What can hang from each mark
Q_381: Q_3 Q_66 Q_562 Q_722
Q_722: Q_381 Q_938
Q_767: Q_66
Q_3: Q_132 Q_381
Q_470: Q_66
Q_562: Q_381
Q_66: Q_381

Every row comes from one small tree of marks. The marks that hang from a mark follow it in brackets, in the order of their numbers. Every link used is in the known rows. Which tree was each row made from?
In the rows, 128 means zero.
Known rows
Q_470{Q_66{Q_381}}: [165 166  99 107 126 144 133 113 133 147 146  66 148  97 104 141 131 131
 134]
Q_66{Q_381{Q_3{Q_132} Q_562 Q_722}}: [155 180 148 112 123 103 168 108 152 106 122  90 146  82  66 109 140 129
 133]
Q_470{Q_66{Q_381{Q_722}}}: [175 192 114 124 140 138 139  97 147 140 146  59 133 125  84 152 131 127
 106]
Q_562{Q_381{Q_3{Q_132} Q_722}}: [123 197 131 118 118  87 149  85 158  74 160  85  98 131 108 140 147 144
 117]
Q_562{Q_381{Q_3 Q_66 Q_722{Q_938}}}: [124 193 133 129  98 122 158  55 154 163 154  79  79 121 113 154 117 159
  87]
Q_66{Q_381{Q_3}}: [167 167 114 108 108 122 176  93 137 138 158  77 134  84  95 127 134 104
 167]
Q_767{Q_66{Q_381{Q_562 Q_722}}}: [162 178 145  52 122 127 172 102 122 124  78  56 133  97 111 124 123 117
 101]
Q_381{Q_3 Q_66 Q_722{Q_938}}: [124 172 148 170 105 127 167  79 176 174 158  96  85 113  91 137 118 159
  97]
Q_66{Q_381}: [157 167 103  81 109 147 159 114 117 158 128  77 139  92 112 108 138 106
 151]
Q_722{Q_381}: [128 132 111 143 122 110 162 132 126 115 143 128  96  91 173 142 154  99
 125]
Q_767{Q_66{Q_381{Q_562}}}: [150 150 132  33 108 133 162 124 106 133  81  63 148  72 134 112 124 122
 130]
Q_3{Q_381}: [128 166 115 143 138  82 148 135 117 140 121  95 141 124 138 105 142 142
 131]
Q_470{Q_66{Q_381{Q_3 Q_562 Q_722}}}: [186 177 131 136 143 107 162  82 144 125 144  62 151  86  72 164 121 119
  98]
Q_767{Q_66}: [119 148 132  81 112 119 151 125 135 113 124  78 108 109 151 126 138 140
 123]
Q_66{Q_381{Q_3 Q_562 Q_722}}: [182 179 132 109 126 108 184  81 126 133 126  71 140  80  83 133 129  91
 117]
Q_381{Q_66 Q_562 Q_722{Q_938}}: [123 159 149 129 112 144 150 102 133 195  97 101 109  91 116 117 122 151
  63]
Q_470{Q_66}: [137 146 107 137 135 124 121 123 138 132 155  85 128 104 130 149 140 141
 107]
Q_767{Q_66{Q_381}}: [146 168 125  49 102 140 162 118 129 129 112  65 128 102 126 116 127 130
 150]
Q_722{Q_381{Q_3{Q_132} Q_562} Q_938}: [ 93 123 156 149 142  72 171 135 144 113 134 156 108  76 137 115 154 149
 143]

Write each row's tree
[149 150 143 163  93 122 162  98 157 134 133  93 116  65 113 152 117 130
  68]
Q_381{Q_3 Q_66 Q_562 Q_722}
[154 148 141  59 109 107 182 105 125 113 109  62 147  62 116 129 120 123
 144]
Q_767{Q_66{Q_381{Q_3 Q_562}}}
[109 172 156 171 111  98 134 156 153 122  82 113 147 101 116  96 127 191
  76]
Q_3{Q_132 Q_381{Q_66 Q_562 Q_722}}
[106 130 134 175 118  79 165 142 170  69 169 146  97  87 141 136 159 135
 155]
Q_722{Q_381{Q_3{Q_132}}}
[142 163 122 135 123 114 136 125 175 101 173  84 152  92  74 135 134 169
 165]
Q_470{Q_66{Q_381{Q_3{Q_132}}}}
[103 106 144 183  84 103 159 155 170  83 134 153 111  34 155 141 135 153
 110]
Q_722{Q_381{Q_3{Q_132} Q_66 Q_562}}
[118 176 154 157 132 101 152 115 129 193  78 102 133 117 115 101 114 177
  67]
Q_3{Q_381{Q_66 Q_562 Q_722{Q_938}}}
[179 194 125 123 121 116 183  73 149 130 157  69 122 109  74 134 132 101
 139]
Q_66{Q_381{Q_3 Q_722}}
[113 120 134 119 148 103 167 125 101 161 107 138 104  79 168 122 150 111
 110]
Q_722{Q_381{Q_562} Q_938}
[126 206 121  77 139 113 150  66 112 167 128  75  86 153 125 128 144 129
  97]
Q_562{Q_381{Q_722{Q_938}}}
[183 192 120 153 139 112 160  77 165 120 176  60 131 114  66 167 123 128
 120]
Q_470{Q_66{Q_381{Q_3 Q_722}}}
[111 170 119 100 106  93 139 105 144  86 161  93 113 104 131 131 147 150
 147]
Q_562{Q_381{Q_3{Q_132}}}
[167 149 109  92 135 138 134 120 111 152 116  70 167  67 114 138 130 124
 113]
Q_470{Q_66{Q_381{Q_562}}}
[146 148 132 120 130 108 139 133 154 105 142  86 173  63  81 131 132 159
 145]
Q_470{Q_66{Q_381{Q_3{Q_132} Q_562}}}
[128 149 157  62 105 101 165 131 149  85 107  81 151  66 102 108 128 159
 162]
Q_767{Q_66{Q_381{Q_3{Q_132} Q_562}}}
[120 120 141 145 145  78 186 109 118 144 136 136 100  72 149 136 145 114
 125]
Q_722{Q_381{Q_3 Q_562} Q_938}
[119 152 158 167  90 116 149 124 181 104 129 111 121  70  99 129 126 166
  85]
Q_381{Q_3{Q_132} Q_66 Q_562 Q_722}
[100 184 169 135 171  64 146 136 129 152  79 116 139 143  95  70 146 184
 106]
Q_3{Q_132 Q_381{Q_562 Q_722{Q_938}}}
[175 146 117 117 132 112 153 101 130 133 145  70 164  59  95 155 122 125
 127]
Q_470{Q_66{Q_381{Q_3 Q_562}}}
[ 98 174 166 172 100 122 151 108 199 144 154 116  91 118  75 113 128 195
 114]
Q_381{Q_3{Q_132} Q_66 Q_722{Q_938}}
[170 150 120  93 115 117 175 101 114 143 127  80 155  53 105 123 130  98
 144]
Q_66{Q_381{Q_3 Q_562}}
